What can hang from each mark
Z_720: Z_250
Z_231: Z_982
Z_57: Z_982
Z_371: Z_982
Z_175: Z_120 Z_720
Z_982: Z_231 Z_250 Z_371 Z_902
Z_250: Z_720 Z_982
Z_120: Z_175 Z_902
Z_902: Z_120 Z_982

In the rows, 128 means zero.
Known rows, with every way that one mark hangs from another
Z_250{Z_982{Z_231}}: [113 136 107 156 148 137 147 115 135 101 124 144 127 122 111 125 126  86
  93 137 142 100 150]
Z_120{Z_175{Z_720{Z_250}} Z_902{Z_982{Z_231}}}: [ 73  96 145 160 130  53  87 124 100 215 175 155 136 149 100 126 131 129
 147 170 126  76 166]
Z_902{Z_120 Z_982{Z_371}}: [141 115 131 149 140 103 126 139 122 205 165  97 140 117 138  72 120 141
 130 100 138 154 129]
Z_250{Z_720}: [113  99 117 148 115  65 145 103 124 138 142 159 124 122 114  98 120 139
 122  97 145 106 142]
Z_902{Z_120{Z_175} Z_982{Z_231 Z_250{Z_720} Z_371}}: [123  42 144 152 134  86 101 124 157 188 184 110 154 107 131 152 152 121
 103 167 141 152 134]
Z_982{Z_231}: [122 135 108 152 166  95 139 124 146 159 121 133 138 109 120 141 111 101
  76 138 149  99 154]
Z_57{Z_982{Z_231 Z_250 Z_371 Z_902{Z_120{Z_175{Z_720}}}}}: [133  81 168 160 158 114 142 122 160 160 129 125 151 125 151 219 131  94
 132 164 117 165 141]
Z_982{Z_250{Z_720} Z_371 Z_902{Z_120}}: [162  33 142 145 105  94 169 113 159 165 142 122 145 118 157 183 127 126
 171 120 119 172 131]
Z_982{Z_231 Z_250{Z_720} Z_371 Z_902}: [154  50 136 135 144 117 148 125 169 132 137 127 149 123 148 244 148 112
 141 155 132 124 151]
Z_175{Z_120{Z_902{Z_982{Z_371}}} Z_720{Z_250}}: [ 92  92 145 184 152  72 102 108  85 252 147 145 128 167 122  85 136 152
 196 139 101 112 177]
Z_250{Z_982{Z_231 Z_902}}: [130 133 118 143 134 151 164 119 136  87 114 136 130 127 119 181 109  85
 127 138 129 100 141]
Z_371{Z_982{Z_250}}: [109 134 113 159 149 115 157 103 129 112 141 153 124 173 150 116 149  73
  98 125 132 127 189]
Z_250{Z_720 Z_982{Z_371}}: [126  88 124 143 110 123 135 109 114 101 154 155 125 125 114  91 149 132
 152 100 132 118 134]
Z_250{Z_720 Z_982{Z_231 Z_371 Z_902{Z_120}}}: [154  68 146 146 115 141 163 112 137 127 131 119 140 107 117 167 118 125
 164 129 125 144 104]
Z_371{Z_982}: [113 161 116 154 151 113 150 108 104 129 134 147 123 158 133  84 123  93
 103 104 135 115 168]
Z_57{Z_982{Z_250 Z_902}}: [118 129 132 143 134 127 173 117 144  76 116 144 125 165 158 196 132  79
 138 129 130 129 171]
Z_120{Z_902{Z_982{Z_250 Z_371}}}: [113  97 127 129 139 123 126 146 110 164 163 124 131 174 137 116 148 125
 163 138 117 108 181]
Z_231{Z_982{Z_902}}: [127 128 116 129 130 162 181 133 110  94 113 127 123 145 132 156 107 122
 130 103 107 117 159]
Z_57{Z_982{Z_231 Z_250}}: [101 133 125 157 175 121 153 117 161  93 117 141 130 153 142 177 148  72
  82 162 150 120 178]
Z_120{Z_175}: [112 117 107 147 121  61 108 115 126 159 146 157 137  97 122 110 104  95
  82 125 130 105 155]

Rows
[142 100 117 154 101 120 135 115 126 129 145 141 132 124 147 157 141  87
 178 123 127 119 153] : Z_720{Z_250{Z_982{Z_371 Z_902}}}
[ 89  84 134 136 138 105 141 127 121 142 156 136 128 178 111 147 147 130
 142 161 136  88 171] : Z_120{Z_902{Z_982{Z_231 Z_250{Z_720}}}}
[ 97  99 152 139 156  93  81 145  92 214 171 139 144 140 100 121 129 149
 143 156 112  86 156] : Z_120{Z_175{Z_720} Z_902{Z_982{Z_231 Z_371}}}
[109  71 140 130 147 119 124 139 121 156 163 124 136 168 121 149 160 136
 155 161 129  98 168] : Z_120{Z_902{Z_982{Z_231 Z_250{Z_720} Z_371}}}
[127 129 126 151 163 142 171 112 145 100 123 132 136 170 151 212 135  62
 108 155 130 120 177] : Z_371{Z_982{Z_231 Z_250 Z_902}}
[ 96  94 120 144 120  88 136 116 135 115 179 147 124 161 132 125 162 135
 125 118 151 109 165] : Z_902{Z_982{Z_250{Z_720}}}
[ 94  95 121 176 112  20  99 100 125 202 163 180 135 108 122 112 127 113
 115 128 132 105 159] : Z_120{Z_175{Z_720{Z_250}}}
[ 94  83 140 196 159 100 119  93 103 219 116 156 129 150 109 113 135 118
 180 168  96 113 172] : Z_175{Z_120{Z_902} Z_720{Z_250{Z_982{Z_231 Z_371}}}}
[147  40 140 138 114 157 188 123 137 118 131 113 135 140 149 176 139 135
 158 118 100 175 145] : Z_231{Z_982{Z_250{Z_720} Z_371 Z_902{Z_120}}}
[147 115 154 141 127 115 136 127 124 152 124 116 144 110 147 156  99  97
 148 123 114 161 127] : Z_57{Z_982{Z_371 Z_902{Z_120{Z_175}}}}
[111 114 126 153 114  69 112 122 121 193 169 119 138 107 122  78 101 120
 100 122 136 138 130] : Z_902{Z_120{Z_175} Z_982}
[134 128 138 153 118 104 155 104 110 155 131 131 136 133 138 131  87  82
 127 117 113 146 137] : Z_371{Z_982{Z_902{Z_120{Z_175}}}}
[101  53 143 128 133  99  88 136 119 163 178 134 145 146 115 161 155 121
 137 183 120  95 167] : Z_120{Z_175 Z_902{Z_982{Z_231 Z_250{Z_720} Z_371}}}
[144  84 120 127 140 181 172 142 132  93 127 118 134 150 159 195 146 111
 138 124 100 142 177] : Z_231{Z_982{Z_250 Z_371 Z_902}}
[122  95 147 160 130  69  95 131 114 233 185 123 146 105 124  73 120 154
 130 109 124 150 123] : Z_902{Z_120{Z_175{Z_720}} Z_982{Z_371}}
[128 147 135 145 187 136 127 137 134 132 120 121 138 127 135 149 135  97
 101 139 146 122 156] : Z_57{Z_982{Z_231 Z_371}}
[104 122 112 149 164 113 129 133 155 132 160 124 135 151 136 163 154 101
  85 154 155 103 175] : Z_902{Z_982{Z_231 Z_250}}
[ 79 124 141 173 160  84 128 107  80 218 129 152 120 174 103  68 107 161
 168 123  96 101 170] : Z_175{Z_120{Z_902{Z_982}} Z_720}
[106  86 123 158 113  71 121 118 145 174 175 124 140 122 139 111 128 100
  95 142 133 150 150] : Z_902{Z_120{Z_175} Z_982{Z_250}}
[170  65 130 147 124 108 166 127 165 178 130 111 149 113 170 183 116 100
 152 125 113 174 143] : Z_982{Z_250 Z_371 Z_902{Z_120}}
[133 123 114 149 158 151 129 129 134 121 133 129 136 110 121 129 139  95
 108 137 135 112 147] : Z_250{Z_982{Z_231 Z_371}}
[120  60 120 137 136 150 157 125 129  97 145 137 128 147 140 139 173 134
 121 119 117 140 174] : Z_231{Z_982{Z_250{Z_720} Z_371}}
[128  68 124 140 101  86 173 104 152 104 138 156 130 144 144 198 130 114
 152 120 129 120 154] : Z_982{Z_250{Z_720} Z_902}
